Each row was made from one small tree. The marks that hang from a mark follow it in brackets, in the order of their numbers. Every link used is in the known rows. Write each row's tree.
Known rows:
J928[J221[J489[J241 J622 J803]] J254]: [-2.26  2.37  1.27  0.92 -2.70  1.70  3.56 -4.43  0.52  1.28  0.09  1.67
  0.22 -1.52  2.37  0.88 -3.33 -0.53  3.40 -3.65  1.20]
J489[J50 J221 J241 J405 J557 J622 J803[J928]]: [ 2.15  3.10  4.69  5.48  1.27 -3.32  1.72 -6.37 -1.33  2.32 -3.14  3.18
 -8.82 -0.28  0.97  3.90 -3.10 -3.02  1.50 -1.07  4.26]
J241[J489[J50]]: [-1.79 -0.02  2.31  0.92 -1.51  0.49 -1.54 -1.41 -1.65 -0.24 -0.76 -0.13
 -1.11 -1.51 -0.85  1.14 -2.46 -0.24  1.04  2.56 -0.21]
J221[J489[J50 J557 J622 J803]]: [ 0.69  2.41  1.42  3.69  1.95  0.80  0.64 -5.44 -1.32 -0.71 -4.02  2.35
 -3.62  0.24 -0.25  3.95 -2.93 -3.01  1.65  0.32  4.18]
J803[J928]: [ 2.86 -0.45  0.06 -1.58 -0.57 -1.35  1.12 -0.53 -0.93  0.92  0.40 -0.23
 -1.32  0.76 -0.70 -1.09  0.73 -0.06 -0.85 -1.01 -0.95]
J221[J489[J50 J241 J803]]: [-0.46  2.82  4.02  3.99 -1.18 -0.49  0.68 -2.81 -1.32 -0.29 -1.06  0.66
 -3.76 -1.90  0.63  5.59 -3.08 -1.80  2.16  0.34  1.26]
J218[J489[J50 J221 J405 J557 J803]]: [ 1.67  3.07  4.34  5.94 -0.07  0.68  0.06 -1.61  0.59  0.49 -4.75  1.43
 -6.80 -0.85  1.05  2.57 -3.78 -2.98  0.73  2.03  4.32]
J803[J489[J241]]: [-0.17  1.43  2.93  0.15 -0.38 -0.66  0.22  0.21  1.09 -2.19 -0.08  1.16
 -0.03 -0.68 -0.11  1.55 -0.61  1.54  1.72 -1.48  0.32]
J405[J489]: [ 0.72  0.17  1.35 -0.77 -2.81  1.00  0.43 -0.91  0.43 -1.41 -1.41  0.26
  1.01 -0.73 -0.57  0.57  0.89  0.76  0.73 -0.75  0.10]
J803[J489[J50 J241 J405]]: [ 0.79  2.25  6.39  2.14 -1.87 -0.83 -0.87 -0.54 -0.39 -0.40 -1.25  1.06
 -3.28 -2.22  0.24  3.68  0.10  1.07  0.81 -0.79  0.60]
J803[J489[J50 J405] J928[J221 J622]]: [ 4.17  2.79  1.96 -0.74 -4.86 -1.01  0.21 -2.85 -0.97  0.55  0.89  0.59
 -2.75 -1.70  0.73  0.36  2.04  1.86  0.14 -1.94 -0.37]
J489[J50 J221 J241 J405 J557 J803[J928[J254]]]: [ 2.45  2.93  5.08  5.85 -0.63 -2.06  1.84 -5.44 -0.50  3.68 -1.19  2.24
 -8.19 -2.13  0.99  2.01 -2.91 -2.45  0.16 -1.69  2.19]
J218[J489[J50 J221 J241 J405 J557 J622]]: [-3.51  2.39  5.75  4.56  1.31 -0.73  0.33 -3.59 -1.10  0.03 -3.08  2.87
 -5.85 -0.09  1.32  4.87 -3.51 -1.26  2.01  1.34  4.48]
J803[J928[J221[J489] J254 J622]]: [ 0.43  1.72 -1.66 -1.74 -4.64  0.13  2.88 -4.42 -0.99  1.71  3.19  0.04
  0.78 -0.77  0.77 -1.59 -0.21  0.97  0.66 -2.84 -1.10]
J241[J489]: [-1.27  0.30  1.10 -0.13 -1.30  0.26 -0.40 -0.55 -0.31 -0.27 -1.43 -0.22
  0.41 -0.25 -1.31 -0.56 -2.66 -0.08  1.44  1.84  0.49]
J221[J489[J50 J241 J557 J622]]: [-3.19  1.77  3.28  3.04  2.60 -0.30  0.29 -6.24 -2.65 -0.55 -1.33  2.85
 -3.09 -0.18 -0.19  6.02 -2.55 -1.03  1.92  0.39  2.92]
J489[J50 J221 J241 J557 J622 J803[J928]]: [ 0.57  1.90  2.10  4.37  2.57 -2.92  1.55 -6.43 -1.22  0.22 -1.12  3.50
 -6.83 -0.05  1.02  3.43 -3.74 -2.72  1.99 -1.08  3.16]
J221[J489[J50 J241]]: [-2.23  1.48  4.28  2.58 -0.81 -0.47 -0.08 -2.63 -2.23 -0.05  0.58  0.60
 -2.71 -1.89  0.32  5.99 -2.06 -0.34  1.47  0.95 -0.10]
J489[J221 J557]: [ 0.13  0.52 -0.21  3.31  2.70 -0.24  0.07 -2.42  0.89  0.62 -0.05  1.83
 -2.65 -0.13 -0.01  0.75 -2.52 -0.93  0.19  0.89  1.92]
J405[J489[J50 J221 J241 J557 J622 J803]]: [-1.03  2.28  3.22  4.43 -0.02 -0.51  0.95 -6.22  0.21 -1.84 -2.53  3.58
 -4.18 -1.39  0.90  4.58 -3.13 -1.64  3.23 -0.86  3.70]
J928[J221[J489[J557]] J254 J622]: [-2.33  2.84 -2.44  0.75 -2.04  2.05  1.87 -6.26  0.11  0.74  2.40  1.50
  1.51 -1.19  1.07 -0.64 -1.13  0.84  1.45 -1.68  1.29]

Which tree is each row?
[-1.39  1.41  3.83  4.14  0.46 -0.42 -0.81 -4.77 -1.38  1.61 -3.69  2.28
 -4.73 -0.73 -0.66  2.63 -4.29 -1.55  1.60  2.61  3.81]
J241[J489[J50 J221 J405 J557 J622]]
[ 1.36  3.31  2.02  3.94 -2.13 -2.26  1.33 -7.00 -0.43 -1.71 -0.18  2.44
 -4.97 -1.58  0.18  3.43 -1.86 -1.01  2.29 -0.87  2.31]
J405[J489[J50 J221 J241 J557 J803[J928[J622]]]]
[ 3.15  3.88  1.41  2.71 -2.49 -0.60  0.22 -6.29 -1.48  1.73 -2.75  0.95
 -4.78 -1.12 -0.58 -0.16 -2.00 -1.49  1.25  1.07  2.74]
J241[J489[J50 J405 J557 J803[J928[J221 J622]]]]
[-0.04  1.24  2.67  2.51  2.22 -0.01 -0.77 -4.79 -2.04  1.44 -3.58  2.37
 -4.12  0.23 -0.03  2.47  0.33 -1.27 -0.41  0.38  3.58]
J489[J50 J405 J557 J622]
[ 3.59  2.08  1.70  1.63 -0.67  0.68  2.01 -6.48 -1.17  3.59 -3.01  2.45
 -4.97 -0.65  1.35 -1.21 -0.08 -2.04 -0.14 -3.13  2.85]
J489[J50 J405 J557 J622 J803[J928[J221 J254]]]
[ 0.55  3.46  0.69  5.32  0.72 -3.56  0.93 -6.69 -0.91 -0.37  1.24  2.45
 -6.49 -0.95  0.95  3.14 -2.97 -2.05  1.74 -0.20  2.46]
J489[J50 J221 J241 J557 J803[J928[J622]]]
[ 2.71  1.89  4.62  1.21 -3.87  0.74  1.66 -0.14 -0.67  1.44 -3.70 -0.42
 -4.48 -0.66  0.74 -0.68 -1.03 -2.06 -0.42 -0.95  1.43]
J218[J489[J50 J405 J803[J928[J254]]]]
[ 4.46  1.09  0.05  2.13 -1.26 -1.95  2.11 -0.59  1.08  1.18 -0.71  0.28
 -3.93 -0.12  0.58 -0.44 -2.86 -2.26  0.60 -0.99  0.63]
J489[J221 J803[J928]]
[ 2.63  2.03  0.90  0.42 -1.67 -1.56  2.42 -2.41  0.10  1.15  0.81  0.57
 -2.70 -0.71  1.46 -0.01 -1.18 -0.55  1.81 -2.43 -0.33]
J489[J241 J803[J928[J221]]]
[-1.80  2.29  1.70  3.74  3.37 -0.97  0.30 -5.86 -1.14 -1.17 -2.31  3.28
 -3.97 -0.04  0.92  3.48 -2.05 -2.24  2.31 -0.63  4.01]
J489[J50 J241 J557 J622 J803]
[ 2.27  2.66  3.15  2.20 -2.77 -0.07  0.57 -0.63  0.66  1.22 -5.09 -0.40
 -2.26 -0.53 -1.06 -0.39 -3.10 -1.93  1.70  1.15  2.60]
J241[J489[J405 J803]]
[ 0.13  1.84 -1.07 -0.06 -2.55  0.67  1.73 -6.88 -1.98  1.61  3.02  1.18
 -1.20 -1.31  0.62 -0.34 -0.15  0.52  0.02 -2.03 -0.30]
J803[J928[J221[J489[J50 J557]] J254 J622]]
[ 1.21  1.45  3.65  5.46  1.09 -0.40 -1.14 -3.35 -0.73  2.68 -1.33  1.85
 -6.34 -1.74  0.44  3.13 -1.65 -1.33 -0.83  1.78  2.20]
J489[J50 J221 J405 J557]
[-2.42  2.05  4.91  5.31  2.15 -2.05 -0.04 -5.70 -1.52  1.79 -1.51  3.41
 -6.37 -0.97  1.23  5.34 -2.63 -1.23  1.34  0.36  3.59]
J489[J50 J221 J241 J405 J557 J622]
[ 0.11  4.18  5.30  5.30  1.06 -0.60  1.12 -6.16 -1.72  1.05 -4.90  2.61
 -5.91 -0.37  0.09  6.14 -2.97 -2.91  2.25 -0.14  4.98]
J221[J489[J50 J241 J405 J557 J622 J803]]
[ 4.35  2.48  5.09  2.50  0.24 -2.61  1.48 -2.51  0.92  1.04 -1.67  2.34
 -5.39 -0.26 -0.99  1.66 -1.61  0.41  0.47 -1.73  2.04]
J803[J489[J221 J241 J405 J557] J928]
[ 1.44  5.02  3.15  4.38 -0.98 -2.68  2.57 -3.61  0.78  0.02 -3.05  1.58
 -6.06  0.86  0.52  1.69 -3.59 -2.16  2.21 -0.04  4.81]
J218[J489[J221 J241 J405 J557 J803[J928[J622]]]]
[-0.81  1.68  2.71  3.10  0.64 -0.55  0.50 -3.92 -0.06  1.60 -4.39  2.14
 -3.14  0.52 -1.07  0.90 -4.51 -1.51  1.96  1.70  4.45]
J241[J489[J221 J405 J557 J622]]
[ 0.27  1.77  1.76  5.21  0.50  0.28 -0.90 -3.72  0.12 -0.06 -2.62  1.67
 -4.53 -1.69 -0.44  1.54 -5.70 -2.63  1.96  2.87  2.81]
J241[J489[J50 J221 J557 J803]]
[-1.52  3.71  5.46  5.90  0.86 -0.74  1.07 -3.64 -0.11 -0.28 -4.79  2.91
 -6.89 -0.10  1.69  4.53 -4.62 -2.81  2.74  0.75  5.61]
J218[J489[J50 J221 J241 J405 J557 J622 J803]]
[ 3.13  2.25  3.03  2.02 -2.83 -2.03  2.34 -2.25  0.20  2.10 -4.96  0.71
 -4.42  0.59 -0.62 -0.14 -4.86 -2.66  2.35  0.06  3.18]
J241[J489[J221 J405 J622 J803[J928]]]
[-2.58  2.13  3.56  0.45 -3.41  1.28  2.97 -4.18 -0.40  3.18 -0.07  1.44
 -0.34 -1.57  2.01  1.64 -1.79  0.59  2.20 -3.22  0.90]
J928[J221[J489[J241 J405 J622]] J254]
